What can hang from each mark
z76: z380
z222: z380
z193: z380 z435
z119: z25 z380
z380: z76 z119 z222 z427 z670 z927
z435: z193
z927: z380
z670: z380

Every row comes from one small tree of marks. The marks that hang from a mark follow it in brackets, in the order of their numbers. Every link used is in the known rows. Which tree was each row made from?
In the rows, 128 means zero.
Known rows
z670{z380{z76 z119{z25} z222 z927}}: [138 115 168 119 145 144 125 196  97 142 136 153 122 100 105 149 147 136
  67 170 138 119 154 123  91 157 113 150 141 146 144 100  81 131 111 111
 100 131 141 124 159 122 137 110  93 152  76  77 177 145 151 104 182 125
 165 126 152 203  80 140 126  92 160 202 146 167 103  99 122  82 198]
z193{z380{z222 z670} z435}: [118 116 153 131 140 109 136 195 139 125 149 196 116 117 110 129 125 113
  80 131 100 114 130 129  89 150 114 133 130 155 135  98 122 125 135 135
  60 174 164 115 163 108 130 108 110 150  89  89 173 135 165 119 171 126
 132 139 156 194 143 114 135 109 150 178 144 162  76 107 163 129 138]
z380{z76 z222 z427 z670}: [134 130 130 120 151 110 124 196 104 117 141 186 109 115  96 134 123 134
  73 139 103 123 145 133  89 165 135 140 118 159 129  84 109 129 117 111
  57 151 144 140 177 124 132  94  92 155 114  93 206 117 158  98 162 148
 148 145 142 170 103 127 119 102 150 228 128 178  83 111 164 138 197]
z222{z380{z76 z119 z427 z927}}: [163 108 129 132 140 127 133 203  67 103 152 167 119 118 117 163 132 132
  79 152 123 133 154 125  93 166 123 132 142 148 136  93  88 129 125 102
  76 151 137 164 164 115 141 117  68 130  76  99 195 143 157 121 199 139
 165 164 159 140  85 146 119 114 153 200 111 169  69  88 167  98 169]
z119{z25 z380}: [121  96 189 124 143 117 117 188 121 144 138 166 131 104 110 123 128  86
  91 146 142 102 151 138  93 144 116 104 149 126 145 102 103 128 139 112
 100 118 155  59 138  98 122 137 102 141  97 121 157 150 130 120 203 105
 122 138 149 174 112 152 136  96 130 162 164 156 118  98  94 118 140]
z927{z380{z76 z119{z25} z222 z427 z670}}: [131 134 145 132 153 118 111 215 108 114 156 173 101 104 102 157 144 113
  35 130 107 103 151 111  99 165 133 137 136 162 121  87  89 130 104  92
  74 146 140 144 187 134 135  89  96 165 109  91 201 130 157 110 150 134
 146 150 145 185  93 136 142 104 145 241 145 192  96 108 128  98 188]
z222{z380}: [137 107 145 111 145 124 149 188 122 131 139 172 138 113 123 116 127 107
 109 146 137 121 145 139  90 157 121 119 143 134 134 105 121 130 141 109
 101 136 148 109 151 103 119 134  92 134  90 116 161 159 141 129 201 117
 120 154 157 124  97 145 118 126 125 162 141 143  89  71 159 131 126]
z193{z380{z670 z927}}: [147  90 143 150 141 118 135 178 116 133 137 173 134 120 111 153 130 138
  80 142 111 117 145 129  94 141 137 127 139 143 147  91  92 120 139 126
  85 155 160 126 141 116 129  99  99 130 112  95 160 151 163 122 188 133
 137 166 155 167 115 109 128 120 145 160 122 149  81  95 141 116 135]
z193{z380{z76 z119{z25} z222 z427} z435}: [135 112 181 129 127 125 150 236 104 102 165 184  88 111 100 149 119 112
  55 130 110 113 157 135  89 159 103 140 131 165 139 110  98 125 134 113
  43 171 143 152 180 114 133 108  97 154  65  96 191 130 151 115 156 132
 183 128 164 199 131 135 134  82 154 221 160 189  85 115 164 109 185]
z76{z380{z427 z670 z927}}: [158  99 141 140 149 130 111 176 102 140 152 170 119 116 107 142 134 140
 104 147 119 136 133 135  94 152 150 123 131 151 147  81 106 127 114 103
  84 141 163 132 151 130 141 115  87 133  98  90 193 136 157 108 188 147
 136 167 156 149 114 124 116 113 146 159 111 173  75  97 151 128 155]
z119{z380}: [132 106 158 118 149 125 134 181 122 138 137 168 138 110 115 122 111 105
 102 147 143 120 148 141  98 150 126 118 144 128 150  92 118 131 135 125
  99 132 163  69 134 108 128 141 104 135  99 112 161 155 134 123 185 112
 103 143 148 152 105 124 126 102 134 169 147 152 102  91 121 123 140]
z435{z193{z380{z427 z927}}}: [148  89 158 135 144 136 168 196 101 132 145 173 117 122 108 131 121 133
  96 144 128 125 162 149 100 151 136 134 148 145 139  93  88 109 139 129
  59 125 148 153 132 116 126 123 107 140  89 122 158 162 146 130 182 136
 127 146 159 147 121 131 114 111 150 169 137 140  84 107 147 119 134]
z76{z380{z119 z670}}: [146  99 155 107 139 142 117 181 103 151 163 168 120 119 111 143 127 127
  83 143 126 123 134 125 109 153 147 127 135 137 143  86 105 128 121 103
  97 150 158 114 162 135 144 115  96 136  98  90 173 154 150 125 160 137
 133 165 143 158 103 105 138 108 136 173 123 172  94  75 152 111 145]
z76{z380{z119 z222 z427 z670}}: [141 115 143 106 148 145 114 194 105 128 165 172 100 106  99 137 124 131
  84 139 119 118 142 120 105 163 152 133 119 160 131  85 104 136 105 101
  79 145 160 137 172 143 135 111  91 141  87  91 197 130 166 108 165 151
 150 153 151 173 102 118 129 105 150 214 121 193  80  96 179 124 164]
z380{z76 z119 z427 z927}: [168 106 137 135 126 136 132 206  72 120 141 164 112 126 108 172 131 143
  67 149 125 145 160 140 100 161 124 140 143 146 138  92  80 128 114 101
  67 154 137 156 161 116 149 115  86 137  90 107 192 135 156 121 157 155
 171 169 160 154 100 122 117  96 163 195 106 182  79 105 151  92 194]
z670{z380{z76 z427}}: [157 105 151 115 130 137 168 207  99 127 139 160 113 107 106 137 123 138
  82 144 144 141 161 127  89 156 121 137 141 122 147  88  98 127 145 112
  85 129 156 109 163 127 128 130  79 152  84  74 178 134 138 113 163 135
 121 143 154 146  90 149 106  87 152 178 156 168  93  81 148 119 190]
z193{z380{z927} z435}: [144  85 165 150 137 117 157 199 124 153 143 179 132 124 117 139 121 122
  92 142 119 133 138 144  85 145 103 133 143 151 149 102 105 123 143 137
  70 166 157 122 143  98 133 124 102 127  82 104 163 151 151 132 180 124
 132 150 173 164 137 118 121 111 147 145 141 151  75 102 156 105 135]
z435{z193{z380{z76 z119 z222 z427 z670}}}: [136 111 143 104 150 135 163 209  90 109 158 179  93 114  98 138 120 134
  59 139 107  97 156 132 107 167 145 145 142 159 123  91  84 112 127 124
  41 146 139 181 162 129 134 102  99 162  84  96 181 147 164 116 157 143
 148 148 134 177 106 113 134  97 157 247 138 168  88 113 174 117 162]
z670{z380{z76 z119{z25} z427 z927}}: [162 100 164 134 134 142 126 215  79 128 137 148 107 109 107 170 140 143
  60 156 145 137 164 122  97 159 120 138 158 131 151  96  73 126 127 101
  89 131 147 126 161 129 140 119  84 151  68  84 183 135 149 115 174 141
 165 146 159 173  87 150 119  86 167 186 136 171  94  98 123  88 201]
z927{z380{z76 z119 z222 z427 z670}}: [135 134 123 128 152 127 129 206 109 121 149 178 106 111 101 157 131 125
  41 131 104 121 145 115 101 168 135 141 133 164 118  77  97 133  96  98
  71 146 147 162 180 138 140  97  98 159 110  71 198 128 160 112 141 141
 138 155 145 167  89 119 130 106 153 250 119 193  78 104 151  92 189]

Write each row's tree
[133 113 149  96 143 146 160 198 111 149 137 157 121  98 105 143 113 133
  67 159 138 128 159 105  97 159 118 148 143 135 140  95  99 136 124 120
  83 137 151 124 163 126 135 116  92 159  71  64 172 143 153 109 166 121
 147 131 144 182  82 124 115  92 155 215 143 165  98  83 152 100 186]  z670{z380{z76 z119 z222}}
[147 109 155 149 137 129 155 215  91 111 160 179  95 120 105 158 115 129
  63 140 102 135 156 136  84 159 114 152 132 176 143  97  94 126 127 125
  42 179 150 175 168 106 142 108  99 141  66  78 196 125 171 120 161 147
 181 142 170 190 127 120 128  95 176 225 124 186  57 120 181  91 180]  z193{z380{z76 z119 z222 z427 z927} z435}
[128 127 141 123 154 127 165 206 120 133 150 174 111  99 110 131 126 113
  70 134 117 118 164 117  84 165 117 140 132 162 117  83 110 132 118 105
  72 133 147 149 169 129 122 113  86 155 114  89 184 142 142 114 157 137
 115 128 154 157 102 138 123 107 139 221 144 179  83  96 153 114 180]  z927{z380{z76 z222 z427}}
[148 114 145 123 132 112 101 213  77  88 159 176 110 114 104 154 152 121
  61 132 117 119 143 123  97 164 136 119 136 142 133  99  90 128 128  87
  77 145 135 141 181 125 140 105  79 147  85 104 200 129 150 116 182 131
 174 165 139 156  81 154 141 101 142 213 131 176  90  90 143 108 171]  z222{z380{z76 z119{z25} z427 z670}}
[143 105 143 136 163 137 105 171 102 143 151 177 110 105  96 134 136 138
 108 152 111 122 143 132  88 152 149 134 122 170 135  75 105 133 106 113
  84 145 160 137 152 132 132 103  88 137  99  93 199 124 166  97 192 149
 141 147 159 171 118 118 120 111 154 195 108 179  70 102 171 134 163]  z76{z380{z222 z427 z670 z927}}
[142 106 164 129 143 144 127 208  86 128 132 153 105 100  97 165 140 139
  66 164 134 131 167 127  87 160 117 155 141 151 143  97  79 132 112 107
  86 134 144 138 163 127 130 107  85 154  67  81 192 131 159 102 184 139
 170 127 157 192  87 151 111  89 165 219 140 180  93 107 139  94 205]  z670{z380{z76 z119{z25} z222 z427 z927}}
[135  99 177 117 157 152 107 187 102 160 161 154 119 104 114 138 140 119
  99 166 131 111 148 130  94 150 128 138 128 156 136  99  93 138 109 103
 106 128 151 124 151 123 137 117  96 128  83 109 182 152 156 109 196 136
 162 131 162 201 111 130 125 108 145 196 126 171  95 103 155  99 158]  z76{z380{z119{z25} z222 z927}}
[139 116 165 147 139 136 129 223 123 133 144 158 110 110 118 153 132 110
  62 131 138 127 159 132 107 157 129 120 151 143 133 100  87 128 126  97
  93 130 148 118 169 130 125 121  98 148  95 111 180 155 130 139 150 138
 135 155 167 152 107 149 129 113 134 191 138 179 100 102 122 105 164]  z927{z380{z119{z25} z427}}
[134 133 136 122 151 135 154 216 114 132 150 166 102 103 109 145 113 117
  56 134 122 122 169 113 103 166 129 146 136 158 122  89  96 132 106 105
  75 143 143 154 178 135 131 112  87 149 101  84 186 137 144 120 144 141
 136 142 153 162  94 131 132  99 147 239 137 187  85  98 160  96 188]  z927{z380{z76 z119 z222 z427}}
[137 102 160 128 130 118  87 201 110 142 137 172 123 123 111 152 143 123
  58 141 116 119 130 146 113 161 131 120 147 128 143 110  84 123 120 102
 101 139 142  97 164 114 142 100 108 152 100 120 184 141 153 130 159 130
 155 162 147 174 105 125 141 108 132 175 129 165 114 106 116 116 157]  z380{z119{z25} z670}
[135 115 137 121 154 122 145 181 106 149 129 174 127 113 105 124 136 136
  90 166 111 118 153 131  75 151 112 147 126 168 130  91 103 131 116 126
  71 140 138 125 150 104 131 105  97 139 111 101 186 139 154  99 184 133
 139 132 148 175 102 123 110 107 153 199 123 156  86 106 151 109 182]  z380{z76 z222 z927}
[130 108 161 110 154 141 170 198 118 130 146 177 101 107 102 118 102 120
 103 132 127 114 171 141 100 158 136 142 144 154 126  93 100 116 139 123
  55 131 147 148 146 117 111 119 103 153  83 106 159 160 149 120 176 135
 130 125 153 155 126 133 114 106 149 202 150 149  88 108 165 137 136]  z435{z193{z380{z222 z427}}}
[154 120 133 129 143 140 130 202  84 125 137 170 101 115 101 160 123 141
  72 157 111 133 162 139  93 165 126 152 137 171 131  89  81 131 102 109
  69 153 134 166 165 121 143 100  93 134  88 101 206 126 166 111 162 153
 177 148 154 176  98 128 113 100 169 238 110 182  72 117 163 101 200]  z380{z76 z119 z222 z427 z927}
[145 118 115 141 152 111 109 190  98 121 130 193 111 113  92 146 138 148
  73 148  98 120 147 136  84 162 129 146 119 165 131  79  91 127 102 108
  59 152 139 149 163 121 138  82  93 154 110  87 209 114 175  96 179 150
 156 147 146 178 104 122 116 100 163 223 109 174  68 114 153 123 194]  z380{z76 z222 z427 z670 z927}
[130 132 152 122 148 135 131 221 114 129 153 163  98  97 111 149 134 102
  44 136 123 108 168 115  93 165 126 141 138 160 124  95  93 130 112  96
  74 133 141 150 177 135 125 103  87 161 102  93 193 140 139 117 153 138
 145 134 156 182  98 145 129  96 145 238 147 193  95 104 140  96 195]  z927{z380{z76 z119{z25} z222 z427}}
[133 105 177 161 132 127 127 221 111 110 153 176  98 113 105 160 123 118
  73 136 110 122 155 152  90 156 110 134 135 171 146 108  90 127 123 119
  60 168 148 144 160 110 131 113 101 148  58 101 195 133 167 124 174 142
 187 133 180 202 142 139 123 102 163 200 138 183  76 126 159 102 163]  z193{z380{z119{z25} z222 z427 z927} z435}
[124 124 165 122 154 108  89 194  99  97 148 186 103  97  88 128 137 102
  69 141 116  90 146 133  82 159 129 125 130 155 140  83 101 134 115 102
  66 124 152  92 159 121 124 102  96 156  98  96 200 122 147  97 196 123
 147 130 134 193 107 148 148  77 147 241 156 181 104 117 115 128 188]  z119{z25 z380{z76 z222 z427 z670}}
[151 113 143 126 150 151 145 205  79 133 130 154 103 102  99 161 126 147
  80 163 130 135 163 118  98 166 121 150 142 145 145  87  82 133 111 118
  76 142 150 145 162 131 138 110  84 148  73  68 193 129 161 105 171 148
 154 141 161 174  82 131 114  94 172 225 128 182  80  97 157  88 200]  z670{z380{z76 z119 z222 z427 z927}}
[143 106 126 140 158 109 110 170 111 122 131 176 144 121 121 134 143 128
 102 152 113 115 123 128  89 157 127 119 139 138 133  93 101 128 125 115
 101 144 145 124 149 116 129 110  90 123  97 105 180 145 161 120 213 126
 135 168 153 134  93 127 130 139 150 162 114 137  78  82 141 115 128]  z222{z380{z670 z927}}
[121 115 162 136 168 103  83 173 100 133 141 182 127  99  92 129 160 105
  73 165 109  83 136 129  84 153 119 127 125 159 145  85  97 132 100 109
  77 128 144  99 143 109 132  97  98 150 103 100 193 133 159  88 210 110
 145 134 135 204 102 129 146  93 154 212 136 166 107 112  93 101 184]  z119{z25 z380{z76 z222 z670 z927}}
[148 106 154 110 128 140 165 203 100 124 157 166 118 119 121 149 111 120
  61 132 123 114 166 128 100 150 131 141 140 139 145 107  94 126 150 119
  77 156 148 133 155 122 135 121  93 136  96  96 161 162 148 127 158 117
 148 157 148 166 103 120 134  94 139 194 140 164  95  89 158 100 174]  z193{z380{z76 z119}}
[128 108 159 132 151 137 100 193 115 155 127 167 116 113 109 152 138 124
  76 165 122 112 149 140 101 159 117 143 142 159 135 112  80 135 103 112
  99 143 132 119 149 103 135 101 114 142  87 124 186 144 158 120 185 137
 174 134 160 193 110 135 117 114 153 199 122 162 100 119 124  93 168]  z380{z119{z25} z222 z927}
[122 110 154 133 171 127 118 170 114 152 127 170 130 102 109 125 119 108
 107 162 129 110 149 138  88 152 117 133 136 154 144  82 107 137 113 126
  96 139 160  94 133 103 124 125 114 135  92 102 177 146 154 109 204 117
 131 136 156 178 104 123 127 102 155 196 133 154  88 115 136 110 150]  z119{z380{z222 z927}}
[147  93 169 138 140 137 152 213  94 122 150 159 107 117 111 144 129 130
  80 140 128 127 163 145 113 160 134 131 157 146 144 104  65 109 131 114
  67 128 139 160 136 118 132 113 106 141  74 132 166 167 148 128 179 134
 163 148 161 171 117 137 120 104 154 190 140 149  91 119 136 103 143]  z435{z193{z380{z119{z25} z427 z927}}}
